Each row was made from one walk, in order. Every step used is in the known rows, and no mark comes twice. Write each row's walk.
Known rows:
sitagam -> dobe -> kibo: -0.063 0.600 2.930 -0.614 -3.317 -3.141 3.056 3.642 0.980 -1.028 0.243
 -3.464 -0.758 0.789 4.721 -0.313 2.068 0.606 0.909 3.878 -0.383
kibo -> dobe -> gezo -> laru -> fenos -> niboza: -0.771 -2.034 -2.231 -2.248 -2.582 -2.350 -0.553 3.344 2.358 -5.115
 -2.712 -4.360 1.197 -4.422 1.824 -2.266 2.057 0.328 5.388 3.120 3.227
dobe -> gezo -> laru -> fenos -> niboza: -0.840 -2.118 -2.108 -0.771 -1.470 -2.578 -0.366 3.125 3.869 -3.139
 -1.680 -2.613 0.269 -4.346 1.416 -1.708 0.196 0.844 6.236 4.226 3.517
kibo -> dobe: -0.334 3.208 0.346 1.362 -3.987 -1.800 0.512 2.639 -0.227 -4.069 -1.822
 -4.506 1.479 -1.282 4.048 -1.008 1.380 1.021 -0.722 2.520 2.390
fenos -> dobe -> gezo -> laru: 1.588 -0.719 -1.720 1.863 -0.632 -3.450 -1.881 0.380 2.168 -3.837 -2.297
 -1.433 1.949 -0.343 1.851 0.697 0.255 0.391 4.353 4.721 2.168
gezo -> laru -> fenos: 0.547 3.538 -1.413 1.692 -2.934 -1.677 2.399 0.440 0.968 -2.244 -1.668
 -1.837 0.178 -2.157 2.228 -1.096 -0.692 1.756 3.188 4.701 3.980
kibo -> dobe -> gezo -> niboza -> fenos: -2.005 1.398 0.121 -3.419 -2.987 -2.205 -0.826 0.488 -1.693 -3.545
 -2.669 -6.399 0.885 -0.616 2.647 -2.308 1.050 0.524 2.781 2.089 4.687
dobe -> gezo -> laru: 1.252 0.586 -0.242 -0.614 -1.093 -4.104 -0.178 1.210 1.102 -2.982 -2.404
 -1.779 -0.166 -2.734 2.607 -0.768 -0.405 0.309 4.588 5.630 3.644
gezo -> laru -> fenos -> dobe -> kibo: 1.644 -1.059 -2.395 3.197 -2.282 -1.580 1.804 0.939 2.421 -3.536 0.159
 -1.956 2.376 1.059 4.000 1.440 0.848 0.138 4.665 3.693 1.771
niboza -> fenos: -1.668 3.880 0.928 2.356 -4.331 -2.280 0.150 0.009 -1.274 0.573 -1.051
 -3.641 -0.932 0.510 3.714 -1.549 -0.267 2.308 -0.597 3.502 4.217
sitagam -> dobe: -0.809 3.572 2.657 0.557 -3.538 -2.665 1.904 2.117 0.879 -0.146 -1.067
 -3.346 -0.996 0.105 1.846 -1.885 1.447 1.513 -0.439 4.187 0.353
dobe -> kibo: 0.688 -0.062 0.969 1.203 -2.952 -2.481 1.363 3.555 1.645 -2.621 0.581
 -2.725 0.518 -0.183 6.614 0.572 0.600 0.151 1.603 3.025 2.125
fenos -> laru: -0.565 4.711 3.110 2.466 -2.528 -2.877 2.801 2.257 1.768 0.113 -0.469
 -2.249 -0.589 -1.096 3.405 0.341 -1.218 1.672 -0.180 3.015 0.673
niboza -> gezo -> laru: 2.312 0.868 0.267 0.103 -1.722 -3.940 2.062 2.177 1.840 -1.181 -2.522
 -1.644 1.865 -0.752 2.190 -2.333 -0.731 1.521 3.272 3.544 1.967
sitagam -> dobe -> gezo: -0.702 2.050 2.608 -1.856 -2.317 -3.918 0.673 2.737 1.236 -1.328 -1.237
 -3.043 -1.333 -2.244 1.447 -2.968 2.019 -0.452 2.066 5.501 1.586
fenos -> laru -> gezo -> dobe: -0.475 3.102 2.693 3.187 -2.190 -0.310 1.657 4.945 1.306 -0.935 1.221
 -5.079 0.880 1.889 3.285 -2.117 0.705 4.149 4.290 4.295 -2.453
laru -> fenos -> niboza: -2.217 0.549 -0.692 2.420 -3.716 -0.369 0.411 4.413 3.837 -2.130 0.263
 -3.259 0.349 -2.606 2.285 -1.781 0.153 1.839 2.200 2.017 2.447
fenos -> dobe: 0.065 1.934 -0.736 5.488 -2.733 -1.728 -1.153 1.355 2.240 -2.852 -0.460
 -2.216 2.429 1.266 2.558 0.461 0.337 1.286 0.721 2.549 1.092
gezo -> laru -> fenos -> dobe: 1.106 2.069 -2.585 4.641 -2.597 -1.332 0.735 -0.640 1.988 -2.546 -1.236
 -1.875 2.475 0.274 0.980 0.382 -0.158 1.507 3.125 3.694 2.446
fenos -> niboza -> gezo -> dobe: -1.073 -2.156 0.439 1.523 -1.933 -0.331 -1.385 6.192 3.890 -0.416 0.623
 -5.576 3.678 0.450 2.377 -3.675 1.115 3.817 3.090 0.651 -0.607
kibo -> dobe -> gezo -> laru -> fenos: 0.513 1.736 -1.813 -2.149 -2.815 -3.049 0.950 1.200 0.160 -5.220 -2.867
 -3.683 0.541 -4.675 2.326 -2.903 1.848 -0.863 4.765 5.288 4.781

Write each row's walk:
-1.096 0.754 3.168 1.877 -3.587 -0.796 2.293 3.931 -0.819 0.429 2.249
 -6.610 -0.350 4.410 6.028 -1.686 1.985 3.667 4.740 4.425 -1.406 => niboza -> fenos -> laru -> gezo -> dobe -> kibo
-0.040 0.109 -1.278 1.937 -1.929 -3.826 -2.175 -1.883 -0.003 -1.378
 -2.457 -2.702 0.878 1.217 1.731 -0.395 0.543 1.094 3.929 4.987 3.655 => niboza -> fenos -> dobe -> gezo -> laru
0.246 -0.067 3.045 1.890 -2.224 -0.650 2.730 6.350 1.532 -1.965 2.655
 -5.235 0.927 2.636 5.954 -0.647 1.814 2.957 5.423 3.838 -3.093 => fenos -> laru -> gezo -> dobe -> kibo
-0.217 -0.398 0.905 1.957 -2.255 -0.351 -0.076 3.804 0.359 -1.964 2.078
 -4.901 1.626 1.070 6.764 -0.538 1.451 2.145 2.528 2.896 0.959 => gezo -> dobe -> kibo
-1.867 2.916 0.466 0.378 -2.740 -1.091 0.557 -0.092 -1.274 -0.169 -1.149
 -4.272 0.458 1.644 2.453 -0.691 -1.592 2.548 1.163 1.962 3.555 => gezo -> niboza -> fenos
-0.432 -5.361 0.783 0.234 -1.748 -0.772 -0.436 7.505 4.400 -1.468 1.846
 -5.458 3.689 1.401 5.501 -2.354 1.973 2.552 4.265 0.385 -0.949 => fenos -> niboza -> gezo -> dobe -> kibo
-2.178 2.699 2.708 -2.184 -1.489 -3.167 1.432 0.374 0.403 0.666 -1.280
 -4.197 -1.267 -0.498 1.823 -0.686 -1.591 1.016 3.552 2.841 2.948 => dobe -> gezo -> niboza -> fenos -> laru
-0.272 1.546 0.454 -1.384 -3.151 -3.271 -0.702 3.061 0.400 -5.215 -2.074
 -4.269 0.551 -3.494 3.548 -2.521 2.252 -0.963 1.945 3.428 3.552 => kibo -> dobe -> gezo
0.336 -1.770 0.624 1.919 -2.865 -0.109 0.589 6.180 1.045 -3.911 2.326
 -5.510 1.941 2.546 6.416 -1.792 2.428 2.767 5.707 4.323 -1.232 => laru -> gezo -> dobe -> kibo
0.011 1.590 0.859 1.518 -2.002 -0.988 -0.069 4.151 1.565 -0.724 0.267
 -4.922 2.872 0.456 2.998 -4.505 1.173 2.504 2.425 2.124 0.789 => niboza -> gezo -> dobe
-0.770 -1.550 -0.263 2.047 -2.432 -0.917 0.214 0.299 0.465 -1.809 0.537
 -4.559 2.568 4.966 4.212 2.038 -0.205 1.323 2.517 1.109 1.503 => gezo -> niboza -> fenos -> dobe -> kibo
0.685 1.391 -1.667 -0.876 -1.763 -3.238 1.085 1.035 1.682 -2.889 -1.676
 -1.560 -0.584 -4.505 2.016 -2.270 -0.180 -0.563 5.742 5.703 4.951 => dobe -> gezo -> laru -> fenos
-2.237 4.512 2.992 0.434 -2.322 -1.848 2.892 -0.366 -0.377 1.832 -0.985
 -4.015 -0.497 1.807 2.112 0.456 -2.514 3.040 0.867 1.552 1.657 => gezo -> niboza -> fenos -> laru
2.143 0.669 -2.315 2.854 -2.207 -2.496 1.695 1.313 3.728 -2.205 -1.431
 -1.608 3.614 0.138 -0.054 -2.783 0.291 0.529 4.462 3.014 1.902 => niboza -> gezo -> laru -> fenos -> dobe
-1.685 5.671 3.518 2.258 -4.043 -3.063 2.340 -0.210 -0.726 2.412 -0.877
 -3.597 -1.818 0.626 3.506 -0.702 -0.867 2.511 -0.858 3.427 2.418 => niboza -> fenos -> laru
-1.009 -4.218 -0.502 0.034 -2.724 0.199 0.949 7.392 4.658 -1.513 2.478
 -5.560 3.732 -0.183 4.599 -3.946 2.506 1.967 5.406 0.925 0.493 => laru -> fenos -> niboza -> gezo -> dobe -> kibo
-0.474 0.536 -0.072 -3.116 -1.518 -1.934 -0.442 2.957 0.566 -5.699
 -2.503 -4.806 2.080 -2.434 2.289 -1.406 0.705 -0.492 3.649 1.766 3.045 => kibo -> dobe -> gezo -> niboza
0.165 -0.166 -1.401 4.055 -3.631 -0.837 1.396 2.606 3.012 -3.811 1.582
 -2.554 2.315 0.863 4.576 -0.023 1.606 -0.809 3.078 2.568 2.187 => laru -> fenos -> dobe -> kibo
-0.411 -2.873 -0.769 2.196 -2.915 -0.673 0.447 3.180 1.247 -3.519 0.905
 -4.861 2.621 6.325 3.682 0.570 0.511 1.914 5.605 2.236 -0.186 => laru -> gezo -> niboza -> fenos -> dobe -> kibo
2.861 -2.226 -2.036 1.740 -2.211 -3.055 2.941 2.297 4.028 -3.080 0.123
 -1.915 3.952 0.884 2.999 -1.176 1.311 -0.697 5.681 2.942 1.352 => niboza -> gezo -> laru -> fenos -> dobe -> kibo
-2.147 1.200 0.402 -2.229 -1.785 -2.402 -0.649 0.592 -0.387 -1.489
 -1.374 -4.346 -0.172 -0.570 2.190 -1.677 -0.907 0.761 3.650 3.138 4.663 => dobe -> gezo -> niboza -> fenos
-1.035 0.331 -0.853 3.408 -2.852 -0.074 -0.410 1.727 0.847 -3.148 -0.387
 -4.750 2.566 5.530 0.892 -0.909 -0.332 2.947 4.275 2.398 -0.040 => laru -> gezo -> niboza -> fenos -> dobe
